Every row comes from one small tree of marks. The marks that hang from a mark follow it in brackets, in the order of their numbers. Every link used is in the known rows. Which tree was each row made from?
Known rows
j730{j841{j473}}: [ 4.235 -1.063 -0.689  1.375 -0.107 -0.995  0.649  1.988 -0.447  0.156
  3.389  1.169  6.834 -0.105 -5.108 -0.148  0.702  1.627  0.488 -0.065]
j473{j481{j25} j730{j841}}: [-1.543 -0.525 -1.026  0.063  0.425  0.950 -2.088 -0.905  0.514 -1.460
 -1.433 -1.330  3.386  0.328 -0.546 -0.281 -0.883  0.997 -0.215 -0.284]
j924{j473{j481 j730}}: [ 0.552  0.486  0.314  0.125 -0.099  0.095  1.794 -0.020  0.158  1.037
  1.369 -0.143 -4.617  0.218  1.515  0.201 -0.901 -0.189 -0.861 -0.363]
j841{j730{j473}}: [-0.296  0.037 -0.960  0.465 -1.095 -0.869 -1.694  1.891 -0.424  1.071
  3.540  0.278 -0.362 -0.455 -2.087 -0.333  2.437  0.292 -0.201  0.562]
j924{j473{j481{j25} j730 j841}}: [-1.730 -0.460 -0.423 -0.956  0.310  0.504  1.707 -1.922  0.783 -1.389
 -2.083  0.007 -6.709  0.048  3.080 -0.400 -1.968 -0.571 -0.677 -0.488]
j473{j481 j730{j841}}: [-1.644 -0.156  0.315  0.214  0.437  0.054 -1.471 -0.165 -0.241  0.085
  0.090 -0.523  4.398  0.114  0.132  0.103 -0.052  0.864 -0.476  0.301]
j25{j481}: [ 2.859  1.358  0.115  1.100 -1.036 -0.941 -0.467 -0.764 -0.255  1.164
  1.625  0.894  1.097 -0.052 -6.672  0.030  1.534 -0.563 -0.166  0.661]
j841{j730}: [-1.417  0.733  0.234  0.798 -0.588 -0.768 -0.804  0.384 -0.089  1.494
  2.425  0.114 -0.376 -0.518 -1.325  0.295  2.178  0.235 -0.256  0.535]
j481{j25 j473{j730}}: [-2.598  0.118 -0.395  0.849 -0.640  0.784 -0.020 -0.903  0.739  0.599
 -0.780 -2.150 -1.725 -0.420  1.749 -0.453 -1.358  0.098 -0.288 -0.254]
j924{j473{j730{j841}}}: [ 0.549 -0.276  0.145  1.273  0.148 -0.384  2.542  0.445 -0.123  0.702
  1.217  0.165  1.599  0.222 -3.336 -0.170  0.190  0.866  0.484 -0.486]
j25{j481{j473{j730 j841}}}: [-1.916  0.518  2.181 -0.116 -0.118 -0.324 -0.071 -1.183  0.133  1.111
 -1.894 -0.610 -2.864 -0.611  3.166 -0.525 -0.102 -1.342  0.096  1.566]
j924{j473{j25 j481 j730 j841}}: [-1.145  0.072  0.805 -1.390  0.690  0.321  2.195 -0.557 -0.316 -0.771
 -1.870  0.415 -4.996  0.268  4.736  0.518 -1.187 -0.789 -0.406 -0.737]
j481{j25 j473}: [-2.015 -0.152 -1.836  1.116 -0.938  0.440  0.533 -1.751  1.107  0.398
 -0.016 -0.532  0.269 -0.188 -2.569 -0.338 -1.515  0.334 -0.568 -0.654]
j473{j25 j481 j730{j841}}: [-0.927  0.013  0.261 -0.359  0.849  0.740 -1.531  0.490 -0.521 -0.824
 -1.271 -0.906  5.225  0.461  1.196  0.649 -0.181  0.732  0.099 -0.523]
j730{j473{j25 j481} j841}: [ 0.861 -1.042 -2.320 -0.479  0.089  0.311 -1.812  1.148 -0.566 -1.464
  0.665  0.778  7.033  0.771 -3.670  0.129 -0.141  1.034 -0.129 -0.937]
j841{j730{j473{j25}}}: [ 0.565  0.155 -1.018 -0.165 -0.693 -0.240 -1.795  2.481 -0.780  0.098
  2.236 -0.132  0.316 -0.117 -0.988  0.222  2.198  0.138  0.348 -0.318]
j730{j473{j481{j25}} j841}: [ 0.187 -1.588 -3.517 -0.036 -0.332  0.511 -2.341 -0.222  0.471 -2.004
  0.440  0.391  5.129  0.566 -5.633 -0.810 -0.865  1.222 -0.388 -0.725]
j924{j473{j25 j730}}: [ 1.669  0.895  0.407  0.571 -0.206  0.050  2.834  0.949 -0.612  0.607
  0.763 -0.391 -3.027  0.178 -0.353  0.615  0.063 -0.180  0.304 -1.252]
j730{j841}: [-0.916 -0.267 -0.795  1.449 -0.371 -0.919  0.312 -0.667 -0.369  0.592
  1.700  1.224  7.336  0.020 -7.290  0.036  1.226  1.187 -0.161 -0.188]

Write each row's tree
[ 2.502  0.983  1.538 -0.554  0.270 -0.127  2.141 -0.245 -0.551 -0.380
 -2.017  0.406 -4.935  0.181  0.545  0.145  0.289 -1.510  0.953 -0.054]
j924{j473{j25{j481} j730 j841}}
[ 0.356  0.216  1.207  0.949  0.289  0.343 -0.812  0.065  0.437  1.142
 -0.937 -1.308  3.781  0.038 -0.763 -0.538 -0.076  0.130  0.911  1.059]
j25{j481{j473{j730{j841}}}}
[-2.071  0.262  1.567 -0.354  0.181 -0.252 -0.841 -0.944  0.851  1.063
 -1.167  0.191 -3.045 -0.581  2.846 -0.400  0.814 -1.044  0.415  1.797]
j25{j481{j473{j841{j730}}}}
[ 4.795  0.628  0.590  0.561  0.675  0.533  1.307  0.990 -0.230 -0.400
 -1.017 -0.264  1.547  0.826 -3.618  0.123  0.313 -0.066  1.802 -0.649]
j924{j473{j25{j481} j730{j841}}}
[-2.141 -0.399  0.293 -1.002  0.625 -0.328  1.441 -0.919  0.791  0.044
  0.261  1.533 -6.086 -0.025  3.538  0.109 -0.058 -0.467 -0.628  0.354]
j924{j473{j481 j841{j730}}}
[-3.296  0.385  1.226 -1.488  0.424  0.101 -0.631 -0.767 -0.871 -0.857
 -2.137 -0.188 -1.315 -0.172  5.266  0.632 -0.121 -0.748 -0.729  0.041]
j473{j25 j481 j730 j841}
[-5.480 -0.372  0.971 -0.180  0.083 -0.465  0.260 -1.017  0.628  1.246
 -0.346  0.296 -2.162 -0.793  4.349 -0.169  0.462 -0.311 -0.313  1.034]
j481{j473{j841{j730}}}
[ 8.802  0.724  0.147  0.408 -0.433 -0.354 -0.216  2.480 -0.674 -0.170
  1.910  0.401  1.376  0.054 -3.450  0.360  0.886 -0.178  1.035 -0.115]
j841{j473{j25{j481}}}
[ 4.470  0.093  0.748 -0.651  0.310  0.386 -0.871  3.059 -0.784 -0.465
  1.335 -1.222 -0.602 -0.071  5.020  0.660 -0.431  0.319 -0.012 -0.379]
j841{j473{j25 j481 j730}}
[ 4.673 -1.083 -0.933 -0.177  0.809  0.300 -0.584  2.149 -0.341 -1.405
  1.252  0.582  6.800  0.513 -0.881  0.511 -0.580  1.472  0.430 -0.822]
j730{j841{j473{j25 j481}}}
[ 0.552  1.178  1.640  0.791 -0.532  0.117 -0.474 -0.039  0.278  1.936
 -0.119 -1.515 -1.687 -0.334  0.996 -0.308 -0.045 -0.783  0.184  1.132]
j25{j481{j473{j730}}}
[-5.343 -0.132  1.624  0.033 -0.235 -0.550  1.046 -1.311 -0.161  1.338
 -1.050 -0.472 -1.952 -0.838  4.469 -0.286 -0.515 -0.584 -0.663  0.855]
j481{j473{j730 j841}}
[-2.571  0.126 -0.102 -1.229  0.141 -0.229 -0.165 -1.529 -0.553 -1.045
 -1.472  1.407  0.581  0.034  1.023  0.737 -0.329 -0.495 -1.029 -0.391]
j473{j25 j481 j841}
[ 0.272 -0.050 -1.181 -1.143 -0.129  0.457 -2.905  2.153 -0.283 -0.435
  1.464 -0.347 -0.581  0.198  2.125  0.354  0.976  0.129 -0.255 -0.263]
j841{j730{j473{j25 j481}}}
[-1.302  0.234  0.870  0.140 -0.381 -0.642  0.537 -2.040  0.461  0.979
 -1.018  0.970 -0.610 -0.355 -1.151 -0.409 -0.266 -1.127 -0.227  1.199]
j25{j481{j473{j841}}}
[-2.280 -0.297  0.571  0.588  0.563  0.774  0.150  0.622 -0.174  0.289
 -1.393 -1.568  5.362  0.098  1.690  0.279 -0.634  0.808  0.772 -0.613]
j481{j473{j25 j730{j841}}}
[ 2.412  0.717  0.860 -0.803  0.564 -0.105  1.341  0.037  0.212 -0.433
 -1.264  1.183 -5.090  0.225  0.254  0.262  1.138 -1.258  1.277  0.149]
j924{j473{j25{j481} j841{j730}}}
[ 2.243  0.205 -0.535 -0.807 -0.737 -0.764 -1.060  0.339 -1.160 -1.047
 -0.455  1.519  0.694  0.015 -4.141 -0.253  1.411 -1.147  0.385  0.302]
j730{j473{j25{j481} j841}}
[ 3.864 -0.400 -0.569 -0.221 -0.124  0.635 -1.286  1.585  0.246 -0.961
  1.074 -1.571 -2.569 -0.221  3.389 -0.282 -1.280  0.479 -0.340 -0.118]
j841{j473{j481{j25} j730}}
[-1.245 -0.438 -0.419 -0.547  0.039 -0.723  2.936 -2.150  0.330 -0.036
  0.257  2.405 -3.547  0.145 -0.465  0.068 -1.048 -0.497 -1.267 -0.255]
j924{j473{j481 j841}}
[-1.942 -0.767 -1.112 -1.225  0.612  0.567  0.884 -1.758  1.515 -1.403
 -1.386  0.764 -6.867  0.147  3.005 -0.282 -1.105 -0.379 -0.331 -0.298]
j924{j473{j481{j25} j841{j730}}}
[-2.837 -0.788 -0.774  1.009  0.149  0.999 -0.403 -0.767  0.928 -0.215
 -1.683 -1.938  3.482 -0.050 -0.214 -0.644 -1.512  1.006  0.463 -0.342]
j481{j25 j473{j730{j841}}}
